What can hang from each mark:
E: D
Y: B
B: D Y
N: B E F V
Z: P U
V: D N
U: Z
F: N U
D: B E F Z

Every row comes from one small tree of marks. The marks that hang from a mark follow it in brackets, in alphabetical order. Every link used is in the known rows. Which tree was each row made from?
Known rows:
N{B{D} E F{U{Z}} V}: [ 3.06 -4.38  1.49 -2.49  1.99  0.21 -1.65 -3.86 -1.01  3.11  4.19 -2.88
 -1.61 -0.95 -4.47  1.62 -2.61 -1.46 -1.13  5.54 -1.35 -2.67  5.30  0.90]
B{D Y}: [ 0.39  2.49 -0.04  2.64 -5.26  1.12  0.16  3.70 -0.48 -0.22  0.16  0.49
  0.48  0.57  0.45  1.16  1.43 -3.39 -1.09 -0.31  0.58 -2.28 -0.97 -2.80]
D{E F Z}: [-2.79  2.02  0.85  0.26  2.28 -0.61  0.41 -0.69 -0.15 -1.65 -3.20 -0.35
  1.22  0.55  1.51  0.50 -0.12  4.25  0.13 -4.36  0.39  3.59  0.27  0.22]
N{E F V{D{Z}}}: [ 0.24 -3.42  1.45 -2.11  0.91 -0.49 -0.94 -4.08 -0.29  1.15  2.25 -4.87
 -2.67 -0.71 -2.84  0.43 -3.99 -0.57 -0.23  4.91 -1.27 -0.50  3.04 -0.16]
N{V}: [ 1.17 -1.39  1.43  0.27 -2.84  0.30 -0.16  1.07 -0.65 -2.05  0.90  0.93
 -1.78  0.48 -0.59 -0.69 -3.53 -0.64 -1.11  3.78 -0.05 -1.37 -0.85 -2.34]
V{D{Z{P}} N{B{Y} E F}}: [-1.66 -1.71 -0.02 -1.74 -1.25 -0.61 -1.04 -3.39 -0.05 -0.09  1.86 -4.05
 -3.51 -3.09 -1.71  1.10  2.04 -5.72 -0.70  3.93 -1.04 -0.48  1.06 -4.24]
Z{U}: [ 2.23  1.46  1.56  2.96 -4.02  0.60  0.20  2.64  1.01 -1.63 -1.24  2.31
 -2.30 -0.85 -0.13 -0.10 -2.17 -3.81 -0.39  4.34  1.07 -1.06 -1.31 -4.20]
F{N{B{D} E V}}: [ 2.63 -3.57  1.26 -1.19 -0.56  0.22 -0.51 -1.25 -0.88  0.59  3.63 -2.56
  0.39 -0.59 -1.48 -0.68 -1.95 -2.82  0.92  0.52 -0.68 -3.66 -0.60  0.81]
N{B{D{Z}} E V}: [ 1.64 -2.74  1.35 -2.98  1.54  0.35 -1.06 -1.52 -0.59 -0.65  3.26 -4.78
 -0.65  0.10 -1.54  1.47 -3.42  0.72 -0.90  0.90 -1.14 -2.60  2.25 -2.17]
E{D{F{N} Z{P}}}: [-1.20  2.61 -2.20 -0.51  0.67  0.10  0.62 -0.26  0.25 -0.75 -1.23  0.23
  0.21  0.16 -0.45 -2.64  0.38 -0.46  1.56 -3.46  0.03  1.45 -3.43 -0.15]
N{B{Y} E F V}: [ 0.52 -4.52  1.98 -3.46  1.32 -0.22 -1.23 -0.95  0.04 -0.32  4.93 -2.99
 -0.76 -0.80 -3.06  0.46 -1.21 -2.98  1.59  8.52 -2.05 -0.78  2.98  2.05]
V{N}: [ 0.24  0.64  1.85  2.10 -5.79  0.15 -0.92  0.92 -0.87 -2.21 -1.19  1.67
 -3.25 -1.22  1.69 -1.08 -0.13 -3.52 -1.66  1.00  0.84 -0.53 -2.28 -6.29]
N{B{D{E} Y} V}: [-0.04 -0.89  0.98  0.06 -0.38  0.80 -0.33  0.82 -1.52 -1.95  1.98 -0.78
  1.70  1.94 -0.58  2.96  0.40  0.53 -1.12  0.70 -0.43 -2.45  1.58 -0.49]
E{D{B{Y} F{N} Z{P U}}}: [-0.35  4.29 -3.17  0.17  2.91 -0.17  0.96  1.28  1.49 -0.49 -1.11  2.17
  1.65  1.35  0.81 -1.54  2.93  0.69  2.52 -1.00  0.35  1.40 -2.09  1.87]
B{D{E F{U} Z{P}} Y}: [-2.87  4.28 -1.48  1.27  0.14 -0.06  0.84  0.42  0.32  0.59 -1.52  1.37
  2.75  1.50  0.35  3.01  3.68 -0.41 -0.59 -4.91  1.16  0.36 -0.06  1.55]
F{N{B V} U}: [ 3.08 -4.24 -0.47 -1.65 -2.14  0.15 -0.10  0.56  0.02  0.89  1.98  2.77
 -1.13  0.28 -0.24 -1.62 -2.35 -1.09 -0.08  1.35  0.56 -1.68 -1.19  2.13]
V{D{B{Y} E F{N} Z}}: [-2.65  1.18 -1.58  0.98  2.80 -0.94  1.06 -0.70 -0.44  0.61 -2.63  0.06
  2.62  1.45  3.02  0.25  3.22  5.48  0.60 -6.14  0.43  2.43  0.25  3.65]
U{Z{P}}: [ 0.74  0.59 -0.67  2.43 -3.17 -0.07  1.06  1.00 -0.68 -0.80 -0.68  2.12
 -1.57 -2.89 -2.70 -1.16 -1.31 -3.06 -1.70  4.05 -0.54 -1.82 -1.92 -5.10]
Y{B{D{F{U} Z}}}: [-0.26  1.20  1.22  0.57 -0.11  1.72 -0.08  0.29  0.42 -0.33 -2.05 -1.07
 -0.31  0.93  2.18  1.91 -0.84  1.71 -2.93 -1.85  0.86  1.83 -0.06 -1.37]
N{B E F}: [ 0.97 -3.62  2.17 -1.67  1.35  0.45 -0.96 -0.44  0.10 -0.59  2.66 -3.13
 -2.07 -2.86 -2.14  0.33 -1.22 -3.25  1.29  4.46 -1.62 -0.36  2.41  0.41]
N{B{D{Z{P}} Y} E}: [-0.19 -0.04 -0.72 -1.33 -0.35  0.35  0.02  1.38  0.44 -0.51  2.69 -3.16
  0.63 -1.46 -1.48  1.94  1.01 -3.40  0.05  0.28 -1.05 -2.81  0.24 -2.21]
D{B F Z}: [-0.54  1.64 -0.58 -1.02  3.88 -0.19  0.57  1.09  0.42 -1.58 -2.27 -0.12
 -0.07  0.30  3.07 -0.43  0.17  5.50 -0.23 -3.20  0.17  3.56  0.64  0.29]
U{Z}: [ 1.36 -0.04  0.26  2.03 -3.67 -0.07  0.22  1.30 -0.99  0.06 -1.19  1.54
 -1.57 -1.73 -1.30 -1.58 -2.18 -0.21 -1.87  3.00 -0.33 -0.74 -0.48 -4.79]
Z{P}: [-0.01  0.80 -0.13  2.26 -3.39  0.64  1.08  2.60  0.07 -2.69 -0.19  2.07
 -1.76 -2.15 -1.10 -0.20 -0.70 -4.88 -0.65  2.22  0.04 -1.92 -3.16 -3.43]

Write each row's tree:
[-0.86 -1.04 -0.37 -3.38  1.38 -1.21  0.05 -0.49  1.05  0.92  0.81 -2.17
  1.53 -0.90  0.51 -2.37  0.81 -0.25  2.61 -1.29 -0.51  2.59 -1.06  2.23]  D{F{N{B{Y} E}} Z}
[ 0.96  3.43 -2.15  0.69  0.59  0.68 -0.14  3.75  1.05 -1.22 -1.11  1.80
 -0.01  2.40  1.66  0.09  0.43  3.76  0.42  0.27  0.16  0.02  0.61 -1.43]  E{D{B{Y} Z{U}}}
[-2.43 -0.42  3.56  1.28 -3.52 -0.63 -2.02 -3.39 -1.26 -0.80 -0.75 -1.93
 -3.64 -1.37  0.76 -0.64  0.44 -3.70 -1.29 -0.23  0.31  0.02 -0.63 -5.42]  V{D{F} N{E}}
[-0.39 -0.50  0.11 -0.86 -1.21 -0.18  0.41  1.28  0.20 -0.48  0.16  0.77
  0.94 -0.74  0.83 -2.31  1.86 -2.42  1.72 -0.24  0.15  2.03 -2.35  1.41]  D{F{N{B{Y}}}}
[-3.38  2.78 -2.28 -0.01  4.74 -0.88  1.26  1.20  0.95 -0.64 -2.08  3.69
  2.81  1.52  2.30  2.11  4.04  4.88  0.43 -4.37  0.57  2.37  0.75  4.87]  D{B{Y} E F{U} Z{P}}
[ 2.51 -0.20 -0.52 -0.50 -1.52 -0.13  0.11  0.78  1.22  1.92  1.89 -1.90
  1.33 -0.94 -0.46 -0.22  0.54 -3.98  1.89  0.44  0.12 -2.11 -0.78 -0.01]  F{N{B{D{Z{U}} Y} E}}
[-0.21  3.11  0.21  0.35 -0.41  0.61  0.21 -0.04 -0.25 -0.34 -1.84 -2.13
 -0.11  0.25  1.01  0.65 -0.27  0.36 -1.33 -4.18  0.81  1.41 -0.16 -2.76]  B{D{F Z}}
[-0.71  1.10  1.51  2.58  0.23  1.78  0.46  0.78 -0.54 -2.00 -2.26 -1.95
  1.19  0.73  1.98  3.24 -0.89  3.22 -2.61 -2.53  0.07  0.00  0.00 -2.17]  Y{B{D{E Z}}}
[ 0.92 -2.57  1.05 -1.23 -0.34 -1.61 -0.66 -3.21 -0.25  3.47  1.15  1.54
  0.17 -0.28 -1.88 -3.26 -2.04 -0.55  0.87  2.14 -0.01  0.15 -0.35  2.75]  D{F{N{E V} U{Z}}}
[-1.42  2.29 -1.30 -1.22  2.75 -0.52  0.63  2.27  0.78 -1.03 -1.60  0.54
  1.25  1.07  3.17 -0.36  2.05  4.72  0.32 -1.98  0.10  3.63  0.49  1.27]  D{B{Y} F Z}
[-1.46  2.62 -0.51 -0.81  0.54  0.55 -0.69  0.49 -0.11 -1.54 -1.89 -0.73
 -0.82  1.45  0.66 -1.47 -1.04  3.12  0.06 -3.13 -0.02  2.55 -0.49 -2.18]  E{D{F Z}}
[-1.64 -0.03  0.21 -3.20  4.43 -0.61 -1.45 -0.60 -0.06 -0.78  2.02 -1.76
  1.12  3.09  0.17 -0.77 -0.77  5.52  1.59  0.42 -1.45  0.57  1.97  2.35]  N{E{D{B{Y} F Z}} V}
[-0.04  2.56  1.18  3.70  0.44  1.70  1.17  0.30  0.57 -2.56 -2.26 -0.78
  0.79 -0.21  0.46  4.05 -0.52 -0.67 -2.21  0.74  0.50 -1.04 -0.99 -3.21]  Y{B{D{E Z{P U}}}}
[-1.88  1.39 -0.15  0.23  1.98 -1.07  1.04 -1.39  0.01 -0.02 -2.97  0.13
  2.45  0.20  1.71 -1.35  0.62  3.10  1.64 -5.81  0.66  3.55 -1.56  2.75]  D{E F{N} Z}
[ 2.66 -2.83 -0.90 -0.23 -3.07  0.49  0.22  2.19  0.38  1.10  0.50  3.19
 -1.11 -0.95  0.75 -1.66 -0.71 -2.05  0.16 -1.09  0.87 -1.17 -1.84  1.53]  F{N{B} U}
[ 0.06 -2.52  0.10 -2.39  0.36  0.80 -2.08  1.03  0.51  1.41  3.49 -0.58
 -1.18  0.16 -2.24  0.57  0.89 -1.97  1.81  3.52 -1.37 -1.06  3.23  2.92]  N{B{Y} E{D} F{U}}
[-0.44 -2.25  0.00  0.65  1.76  0.08 -0.35 -1.18 -0.83  1.12  0.83  1.58
 -0.41  2.15 -0.15  2.85  0.66  2.92 -0.97  2.36  0.01 -0.75  4.20  4.89]  N{F{U} V{D{B{Y} E}}}
[-1.84  0.04  0.39  2.84  2.36 -0.21  0.70 -1.16 -1.35 -0.47 -2.57  0.75
  1.25  0.47  2.52  0.17  2.13  3.67  0.26 -5.80  0.51  0.93 -0.13  3.04]  V{D{B E F{N}}}
[-0.11  0.74 -0.01 -0.63  1.50 -0.52  0.07 -0.97  0.45 -0.76 -0.54 -0.33
 -0.85  2.15  0.94  0.74 -0.97  3.02 -1.14  3.02  0.46  1.28  1.54 -0.95]  N{V{D{B{Y} F Z{U}}}}
[ 0.83  1.99  0.54  1.88 -2.17  0.53 -0.33 -0.29 -0.92  1.91 -1.44  1.14
 -0.60  0.12 -0.47  0.43  0.04 -0.71 -2.37 -2.01  1.05 -0.29  0.75 -2.23]  B{D{F{U{Z}}}}
[ 1.47  1.00 -1.58  0.16  0.35 -0.43 -0.17  1.77  1.31  1.42  0.76  0.72
  1.41  0.91  0.76 -2.02  0.60  0.58  3.18 -0.20 -0.22 -1.29 -1.03  2.22]  F{N{E{D{B{Y} Z{U}}}}}
[ 0.13 -0.45  1.30  1.87 -0.21  0.73  0.28 -1.89 -0.10  1.83  0.12 -0.24
  0.85 -1.55 -1.23  0.20  0.33 -3.10 -1.15  1.12 -0.14 -1.22 -1.73  0.31]  Y{B{D{F{N{E} U{Z{P}}}}}}
[ 2.02 -1.03 -0.13  0.82 -2.11  0.16 -0.15 -0.19 -0.13  2.60 -0.41  2.03
 -2.53 -1.75 -2.07 -0.58 -1.42 -1.58 -1.21  4.36  0.05  0.40  1.93 -0.31]  N{F{U{Z}}}
[-0.34 -1.78 -0.77 -1.39 -0.23 -1.34  0.13 -1.00  0.53  2.74  1.63  1.99
  0.94 -2.08 -2.27 -2.28  1.86 -3.79  1.57  2.05 -0.44 -0.12 -1.31  2.55]  D{F{N{B{Y} E} U{Z{P}}}}
[-0.64  0.99 -0.82  1.12  3.63 -0.12  0.89  1.77 -0.32 -2.00 -2.54  0.97
  1.41  0.86  3.10  1.59  0.13  7.65 -0.42 -4.86 -0.02  0.99  1.40  1.15]  D{B E Z}
[-0.51  0.65 -2.50 -0.61 -0.69  0.04 -0.16  0.35 -0.21  1.33  0.43  3.15
  0.54  0.24 -1.91 -2.43  2.30 -1.53  0.87 -0.20 -0.23  0.05 -1.73  1.00]  E{D{F{N{B{Y}} U{Z{P}}}}}
[ 0.74 -2.86 -0.10  1.58 -3.11 -0.27  0.09 -1.25 -0.91  1.89 -0.08  3.00
 -0.43  1.41 -0.01 -0.39 -1.84  0.30 -0.71 -1.63  1.17 -2.36 -0.95  2.73]  F{N{V{D{E}}} U}
[-1.54 -1.23 -0.76 -0.43  1.25 -0.45  0.25 -2.44 -0.31  1.32 -2.37 -0.10
  0.16  0.41  1.35  0.44  0.44  3.43 -0.61 -6.56  0.98  2.02  0.48  2.11]  V{D{E F{N{B} U} Z}}
[ 1.18  1.80 -2.02  1.42 -0.65  0.14  1.61  0.95  0.75  0.05  0.04  0.48
  2.48 -0.69 -0.51  1.32  2.43 -3.72  1.15 -1.20  0.66 -1.84 -1.95  0.23]  F{N{B{D{E Z{P U}} Y}}}
[ 0.75  0.53 -0.23 -2.22  4.12 -1.82  0.35 -1.13  1.89  1.27  0.91  0.06
  2.30  1.40  1.21 -1.69  0.44  1.93  3.10  2.36  0.12  1.90  0.10  4.45]  D{B{Y} F{N{E V}} Z{U}}
